Every row comes from one small tree of marks. The marks that hang from a mark follow it in brackets, in alphabetical order. Every link used is in the known rows. Which tree was each row made from?
Known rows:
G[Y[K[E]]]: 0.60; -2.53; -0.01; 0.30; -0.37; 0.57; -0.24; -1.47; -3.56; -0.14; 0.70; 0.78; 0.39; 1.77; 1.10
K[A E U]: -2.40; -1.60; 1.11; 2.25; 1.28; -1.61; -1.49; 2.82; -3.36; -0.04; -2.61; -2.21; 1.89; 2.24; -0.37
E[K[A Y]]: -2.25; -1.82; 0.73; 1.07; 0.17; -1.67; -1.84; 3.04; -2.07; -0.27; -1.22; -1.75; 1.85; -0.22; -0.81
A[K[E U Y]]: -1.00; -2.41; 1.09; 1.83; 0.79; -0.87; -1.21; 2.27; -1.50; 0.35; -3.44; -1.11; 1.42; -0.34; -0.19
V[Y[K]]: 1.36; -1.06; -0.32; -0.15; -0.34; -0.05; -1.24; -0.50; -0.04; 0.39; 1.47; 0.81; -0.08; 2.25; 2.37
U[K]: -0.55; -0.45; 0.29; -0.26; 0.05; 0.65; 0.08; 0.63; -2.25; -0.25; -1.03; -0.36; 0.40; -0.56; -0.02
F[Y]: -1.06; 0.58; -0.55; -0.22; 0.27; -0.40; -1.64; -2.35; -0.64; 0.39; 0.03; 0.24; -0.71; 3.15; 0.37
U[K[A E Y[V]]]: -3.99; -2.65; 0.83; 1.31; 0.16; -1.25; -1.20; 1.00; -4.20; -0.39; -1.92; -1.12; 2.03; 3.60; 0.07
K[A E]: -2.17; -1.45; 0.76; 1.33; 0.92; -1.04; -1.19; 1.88; -3.56; -0.43; -1.31; -1.28; 1.30; 1.55; -0.45
A[K]: 1.01; -0.90; 0.63; -0.32; 0.32; 0.45; -0.19; 0.60; -0.37; -0.03; -0.72; -0.16; -0.06; -1.18; 0.03
F[Y[K V]]: -1.66; -0.53; -0.70; -0.86; 0.30; -1.23; -1.89; -4.10; -1.84; 0.54; 1.72; 1.06; -0.10; 3.61; 2.08
Y[K[A E U] V]: -2.67; -2.69; 0.70; 0.99; 1.06; -2.32; -1.53; 0.09; -4.21; 0.13; 0.07; -0.74; 2.24; 2.46; 1.84
G[Y[K[A E U] V]]: -1.24; -3.45; 0.44; 0.95; -0.28; -0.89; -0.75; -1.95; -4.05; -0.02; 0.89; -0.13; 1.30; 6.47; 1.71
G[Y[K[U]]]: 1.13; -2.18; 0.12; 0.29; -0.60; 0.52; -0.36; -1.51; -1.48; 0.17; 0.70; 0.37; 0.33; 1.72; 1.28
K[A U Y[V]]: -3.45; -2.25; 0.87; 1.91; -0.26; -2.44; -1.76; 0.34; 0.78; 0.32; -1.10; -1.63; 1.97; 5.18; 0.43
G[Y[K V]]: 0.32; -2.41; -0.27; -0.51; -1.08; 0.11; 0.20; -3.75; -1.89; 0.02; 2.56; 1.30; 0.07; 5.06; 1.99

Which tree is each row?
-1.83; -2.66; 0.98; 1.68; 0.56; -1.46; -0.89; 0.95; -1.71; 0.41; -2.64; -0.83; 1.54; 2.57; 0.42 => A[K[E U Y[V]]]
0.73; -1.53; 0.09; 0.11; -0.23; -0.42; -1.93; 0.03; -0.38; 0.16; 1.44; 0.12; 0.30; 2.87; 2.18 => V[Y[K[A]]]
-2.48; -1.98; 1.02; 1.81; 0.47; -2.12; -2.10; 3.76; -1.91; 0.04; -2.27; -2.49; 2.31; 0.17; -0.74 => E[K[A U Y]]
-1.65; -2.52; 0.69; 0.94; 0.28; -1.04; -0.67; 0.25; -1.94; 0.10; -1.59; -0.08; 1.04; 2.12; 0.32 => A[K[E Y[V]]]
-3.53; -2.61; 1.18; 3.08; 0.74; -2.17; -2.33; 2.99; -1.92; 0.14; -3.40; -2.24; 2.49; 1.99; -0.55 => K[A E U Y]
-2.39; -1.78; 0.46; 1.13; 0.22; -0.21; -0.70; 1.62; -3.54; -0.18; -2.71; -0.56; 1.39; -0.15; -0.32 => U[K[E Y]]
-0.16; -2.07; 0.40; 1.26; 0.47; -1.07; -2.20; 1.26; -2.16; 0.35; -0.21; -0.61; 1.13; 3.73; 2.13 => V[Y[K[A E U]]]
-3.20; -1.56; 0.02; 0.60; 1.13; -2.25; -2.84; -2.31; -4.01; 0.50; 0.07; -0.37; 1.09; 5.08; 1.82 => F[Y[K[A E U] V]]
-2.39; -1.92; 1.02; 2.12; -0.02; -1.67; -2.16; 1.97; 1.14; 0.23; -2.12; -2.00; 1.80; 1.47; -0.33 => K[A U Y]
-3.27; -2.24; 0.90; 1.68; 0.25; -2.73; -1.78; 2.43; -2.10; 0.13; -1.46; -2.22; 2.41; 3.16; -0.13 => E[K[A U Y[V]]]
-1.54; -1.16; 0.98; 1.19; 0.91; -1.66; -1.45; 3.65; -3.04; -0.10; -1.62; -2.47; 1.85; 0.29; -0.59 => E[K[A U]]
-0.82; -2.24; 0.82; 1.09; 0.50; -0.45; -0.99; 1.56; -1.68; 0.02; -2.40; -0.37; 0.95; -0.82; -0.28 => A[K[E Y]]
-0.72; -1.94; 0.57; 0.17; -0.31; -0.65; -0.55; -0.59; 0.52; 0.18; -0.54; 0.12; 0.52; 1.66; 0.49 => A[K[Y[V]]]
-3.28; -1.98; 0.06; 1.54; -0.06; -1.85; -0.58; -0.46; -1.92; 0.18; -1.09; 0.08; 1.39; 4.15; 0.39 => K[E Y[V]]
-2.48; -1.62; 0.41; 1.37; 0.11; -2.30; -0.92; 1.71; -1.70; 0.41; -1.44; -1.37; 1.92; 2.34; 0.09 => E[K[U Y[V]]]
-0.04; -1.93; 0.17; 0.70; 0.25; -0.72; -1.98; 0.66; -2.34; 0.12; 0.61; -0.04; 0.75; 3.31; 2.06 => V[Y[K[A E]]]
-3.49; -2.17; 0.42; 2.49; 0.31; -2.44; -0.86; 0.40; -1.62; 0.58; -2.41; -0.82; 2.01; 4.70; 0.46 => K[E U Y[V]]
-4.34; -2.74; 0.65; 1.95; 0.12; -2.38; -1.59; 0.44; -2.43; -0.16; -1.09; -0.98; 2.03; 5.16; 0.11 => K[A E Y[V]]
-3.36; -2.45; 0.82; 2.13; 0.37; -1.61; -1.99; 2.06; -2.22; -0.26; -2.10; -1.32; 1.89; 1.42; -0.64 => K[A E Y]
-0.94; -2.10; 0.84; 0.92; -0.03; -1.11; -0.78; 0.10; 0.71; 0.49; -1.60; -0.64; 0.98; 2.10; 0.57 => A[K[U Y[V]]]
-1.40; -2.30; 0.89; 1.23; 1.37; -1.35; -1.96; 2.15; -3.88; 0.03; -1.21; -1.21; 2.08; -2.15; 0.93 => Y[K[A E U]]
